What can hang from each mark:
K10: K922
K651: K133 K866 K922
K284: K10
K133: K292 K651
K516: K464 K973
K292: K133
K866: K651 K749 K973
K973: K516 K866
K749: K866

Known rows, with every way that one mark hangs from another:
K292[K133[K651[K866[K749 K973[K516]] K922]]]: .05 .03 .08 -.17 -.02 -.01 .05 .01 -.23 .05 .06 .11 -.08 -.10 -.18 .10
 -.07 .18 .03 .06 -.02 -.07 -.15 -.09
K651[K133 K866[K749 K973[K516[K464]]] K922]: .08 .03 .04 -.11 .31 -.12 .23 -.31 -.30 .30 .04 .06 -.23 -.14 -.25 .12
 -.37 .08 -.12 .19 .11 .13 -.36 .02
K284[K10[K922]]: .16 .09 -.13 .03 -.10 -.17 .01 -.09 -.09 .14 .12 .17 .03 .10 .06 .07 .04
 .16 -.09 .26 -.06 -.10 -.01 -.15
K10[K922]: .06 .04 -.13 .01 -.01 -.11 -.02 -.17 -.13 .04 .13 .11 .03 -.02 .17 .02
 .08 .15 -.09 .26 .15 -.14 .00 -.11
K866[K651[K133 K922] K749 K973[K516[K464]]]: .05 .03 -.08 -.10 .20 -.12 .33 -.29 -.34 .09 .11 -.21 -.10 .01 -.23 .13
 -.04 -.03 -.09 .23 .09 -.28 -.57 -.19
K133[K292 K651[K866[K749 K973] K922]]: .15 .13 .08 -.13 .13 -.02 .19 -.08 -.24 .27 .21 .07 -.14 -.10 -.40 .14
 -.14 .09 .10 .12 .01 .10 -.27 -.05
K516[K464 K973[K866[K749]]]: .03 -.01 -.08 -.22 .02 .26 .04 -.45 -.07 .00 .20 -.09 -.22 .12 .05 .05
 -.27 .19 .02 .19 .18 -.17 -.06 -.16
K516[K973[K866]]: .14 -.01 -.06 -.18 .00 .16 -.02 -.30 -.04 .00 .10 .03 -.06 .09 .15 .06
 -.17 .19 .02 .10 .18 -.16 .00 -.19
K292[K133]: .02 -.02 .00 -.22 -.17 .05 -.09 .12 -.12 -.09 .01 .06 .05 -.02 .07 -.01
 -.02 .17 -.02 .13 .07 -.08 .00 -.06
K973[K516[K464] K866[K651[K133[K292] K922]]]: .16 -.02 .12 -.25 .04 .02 -.20 -.32 -.32 .12 .08 .10 .02 .15 -.07 .13
 -.58 .32 -.03 .05 .16 -.23 -.22 -.15
K749[K866]: .04 -.03 -.01 -.21 .00 .04 .15 -.13 .06 -.11 .00 .03 .07 .15 .05 -.09
 -.05 .18 -.08 .05 .15 -.06 .08 -.11
K866[K749 K973[K516[K464]]]: .04 -.02 -.05 -.10 .09 -.06 .30 -.16 -.20 -.17 .14 -.21 -.05 .00 -.13
 .07 -.20 .02 .01 .20 .02 -.40 -.29 -.20
K866[K749]: .10 .05 -.12 -.12 .03 -.04 .26 .00 -.12 -.09 .15 -.06 .03 .02 -.03 -.06
 -.06 .03 .00 .18 .08 -.19 -.07 -.06
K292[K133[K651]]: .04 .03 .03 -.24 -.16 .06 -.08 .13 -.13 .01 .07 .12 .02 -.06 -.03 .02
 .06 .16 .04 .08 .03 -.05 .00 -.06
K866[K973]: .03 -.03 -.05 -.13 .03 -.07 .16 -.05 -.07 -.03 .07 -.09 .02 -.04 .04 .05
 .03 .01 .00 .18 .10 -.17 -.16 -.14
K133[K292 K651]: .18 .13 .05 -.23 -.05 .08 -.05 .07 -.14 .17 .20 .10 .03 -.02 -.21 .06
 -.08 .11 .11 .11 .05 .05 -.08 -.04
K866[K651[K133 K922] K749 K973[K516]]: .11 .04 -.08 -.07 .20 -.18 .36 -.22 -.34 .07 .07 -.19 -.03 .00 -.22 .13
 .02 -.05 -.08 .20 .08 -.30 -.56 -.20
K292[K133[K651[K866[K973[K516]]]]]: .05 .00 .10 -.21 -.11 .02 -.02 .08 -.20 .01 .03 .14 -.04 -.09 -.11 .09
 -.06 .18 .05 .05 -.02 -.07 -.10 -.09
K973[K866[K651]]: .12 -.05 .01 -.20 -.06 -.05 .03 -.12 -.16 .01 .08 .09 .10 .14 .10 .03
 -.16 .21 .04 .06 .15 -.25 -.07 -.13
K516[K464 K973[K866[K651[K133 K922] K749]]]: .03 .01 -.09 -.22 .08 .22 .05 -.51 -.13 .13 .18 -.09 -.24 .12 .00 .09
 -.19 .16 -.03 .20 .22 -.11 -.20 -.15
K133[K292 K651[K866[K749 K973[K516]] K922]]: .18 .13 .11 -.13 .14 -.02 .15 -.09 -.28 .24 .20 .08 -.11 -.09 -.41 .16
 -.23 .12 .10 .09 -.01 .05 -.28 -.08
K516[K464 K973[K866[K651[K922] K749]]]: .02 .01 -.10 -.20 .05 .22 .08 -.49 -.11 .07 .20 -.11 -.23 .14 .02 .09
 -.18 .18 .00 .19 .19 -.17 -.17 -.19
K516[K973]: .11 .05 -.12 -.16 .02 .18 .02 -.21 .01 .03 .10 -.04 -.07 .04 .13 .05
 -.01 .08 -.02 .16 .17 -.06 -.03 -.16

Rows:
.00 -.08 .04 -.19 .05 .03 .18 -.24 .00 -.17 .00 -.07 .02 .14 -.02 .00
 -.15 .18 -.07 .06 .11 -.20 -.08 -.21
K749[K866[K973[K516[K464]]]]
.05 .00 -.08 -.25 .01 .26 .04 -.45 -.15 .07 .18 -.10 -.22 .14 -.03 .09
 -.23 .15 .01 .22 .20 -.13 -.22 -.15
K516[K464 K973[K866[K651[K133[K292]] K749]]]
.07 -.03 .04 -.19 .11 -.03 .19 -.27 -.12 -.01 -.04 -.07 .04 .14 -.13 .06
 -.04 .13 -.12 .07 .15 -.12 -.30 -.21
K749[K866[K651[K133[K292] K922] K973[K516]]]
.05 .03 .07 -.18 .07 -.01 .12 -.09 -.16 .20 .14 .15 -.12 -.09 -.17 .11
 -.13 .10 .08 .06 .02 .00 -.12 -.07
K133[K651[K866[K973[K516[K464]]]]]
.01 .00 -.08 -.09 .10 -.13 .23 -.14 -.16 .11 .08 -.14 .00 .02 -.03 .12
 .21 -.02 -.04 .18 .13 -.17 -.38 -.20
K866[K651[K922] K973]
.13 .06 .05 -.12 .27 -.10 .25 -.22 -.31 .32 .06 .05 -.20 -.15 -.33 .12
 -.29 .04 -.08 .24 .12 .23 -.41 .06
K651[K133[K292] K866[K749 K973] K922]
.02 .03 .05 -.17 -.03 -.01 .08 .02 -.20 .08 .07 .10 -.10 -.11 -.16 .08
 .03 .15 .03 .09 .00 -.01 -.14 -.06
K292[K133[K651[K866[K749 K973] K922]]]
.08 -.03 .01 -.07 .12 -.11 .34 -.08 -.23 -.04 .05 .01 -.09 -.05 -.14 .09
 -.26 .06 .02 .12 .01 -.16 -.23 -.11
K651[K866[K749 K973[K516]]]
.17 .14 .11 -.18 .09 .03 .00 -.03 -.20 .35 .19 .19 -.09 -.08 -.31 .12
 -.20 .16 .08 .08 .05 .23 -.14 .00
K133[K292 K651[K866 K922]]
.04 -.07 .04 -.17 .05 -.01 .20 -.19 .00 -.19 -.03 -.05 .07 .13 -.01 .00
 -.11 .16 -.07 .03 .10 -.22 -.07 -.22
K749[K866[K973[K516]]]
.17 .04 .02 -.21 .10 -.01 .18 -.04 -.28 .20 .03 .14 -.11 -.09 -.25 .03
 -.33 .06 -.03 .21 .11 .21 -.24 .12
K651[K133[K292] K866[K749]]
.17 .11 .01 -.21 .14 -.01 -.13 -.14 -.18 .34 .08 .09 -.01 -.07 -.11 .04
 -.23 .11 -.13 .21 .22 .26 -.17 .06
K651[K133[K292] K922]
.07 -.01 -.06 -.19 .02 -.06 .17 -.07 -.23 .12 .03 -.11 .02 .00 -.11 .11
 .15 -.07 -.02 .24 .15 -.10 -.46 -.13
K866[K651[K133[K292]] K973]
.16 .02 .06 -.24 .07 .02 .01 -.03 -.23 .28 -.01 .21 -.08 -.09 -.16 .06
 -.34 .10 -.04 .18 .15 .30 -.18 .12
K651[K133[K292] K866]
.03 -.02 .00 -.19 .10 -.02 .24 -.25 -.07 .03 -.02 -.08 .01 .12 -.12 .02
 .09 .09 -.11 .11 .18 -.04 -.28 -.16
K749[K866[K651[K133[K292] K922] K973]]
.12 .07 -.01 -.13 .26 -.11 .20 -.20 -.24 .36 .05 .17 -.18 -.13 -.17 .04
 -.27 .08 -.12 .18 .15 .27 -.21 .12
K651[K133 K866[K749] K922]
.03 .02 -.08 -.13 .14 -.13 .19 -.18 -.20 .23 .04 -.09 -.03 -.04 -.06 .12
 .19 -.05 -.09 .22 .18 -.06 -.44 -.13
K866[K651[K133 K922] K973]
.07 .02 .00 -.22 .06 .03 .15 -.21 -.06 .07 -.01 .01 .05 .16 -.08 -.03
 .02 .15 -.12 .08 .20 .05 -.15 -.10
K749[K866[K651[K133[K292] K922]]]
.15 -.01 .06 -.20 .09 -.03 .00 -.35 -.34 .05 .12 .03 -.01 .15 -.09 .09
 -.52 .28 -.04 .07 .13 -.34 -.25 -.15
K973[K516[K464] K866[K651[K133 K922] K749]]
.00 -.05 -.04 -.15 .02 -.05 .15 -.14 -.21 -.03 .06 -.16 .00 .07 -.04 .15
 -.02 .02 -.01 .15 .09 -.34 -.39 -.26
K866[K651 K973[K516[K464]]]
-.02 -.08 .01 -.19 .03 .01 .24 -.24 -.05 -.15 -.02 -.11 .03 .19 -.04 .03
 -.01 .13 -.07 .06 .12 -.25 -.22 -.26
K749[K866[K651 K973[K516[K464]]]]
.12 .04 .09 -.16 .23 -.08 .07 -.20 -.26 .39 .01 .12 -.17 -.16 -.25 .14
 -.30 .09 -.09 .21 .16 .33 -.34 .07
K651[K133[K292] K866[K973] K922]
.13 -.07 .12 -.24 -.02 .03 -.19 -.25 -.20 -.05 .10 .11 .05 .14 .06 .07
 -.65 .36 .01 .01 .12 -.33 .01 -.16
K973[K516[K464] K866]
.04 .02 .07 -.23 -.13 .05 -.03 .12 -.16 .06 .04 .18 -.04 -.08 -.08 .05
 .00 .18 .05 .06 .01 .02 -.03 -.03
K292[K133[K651[K866]]]
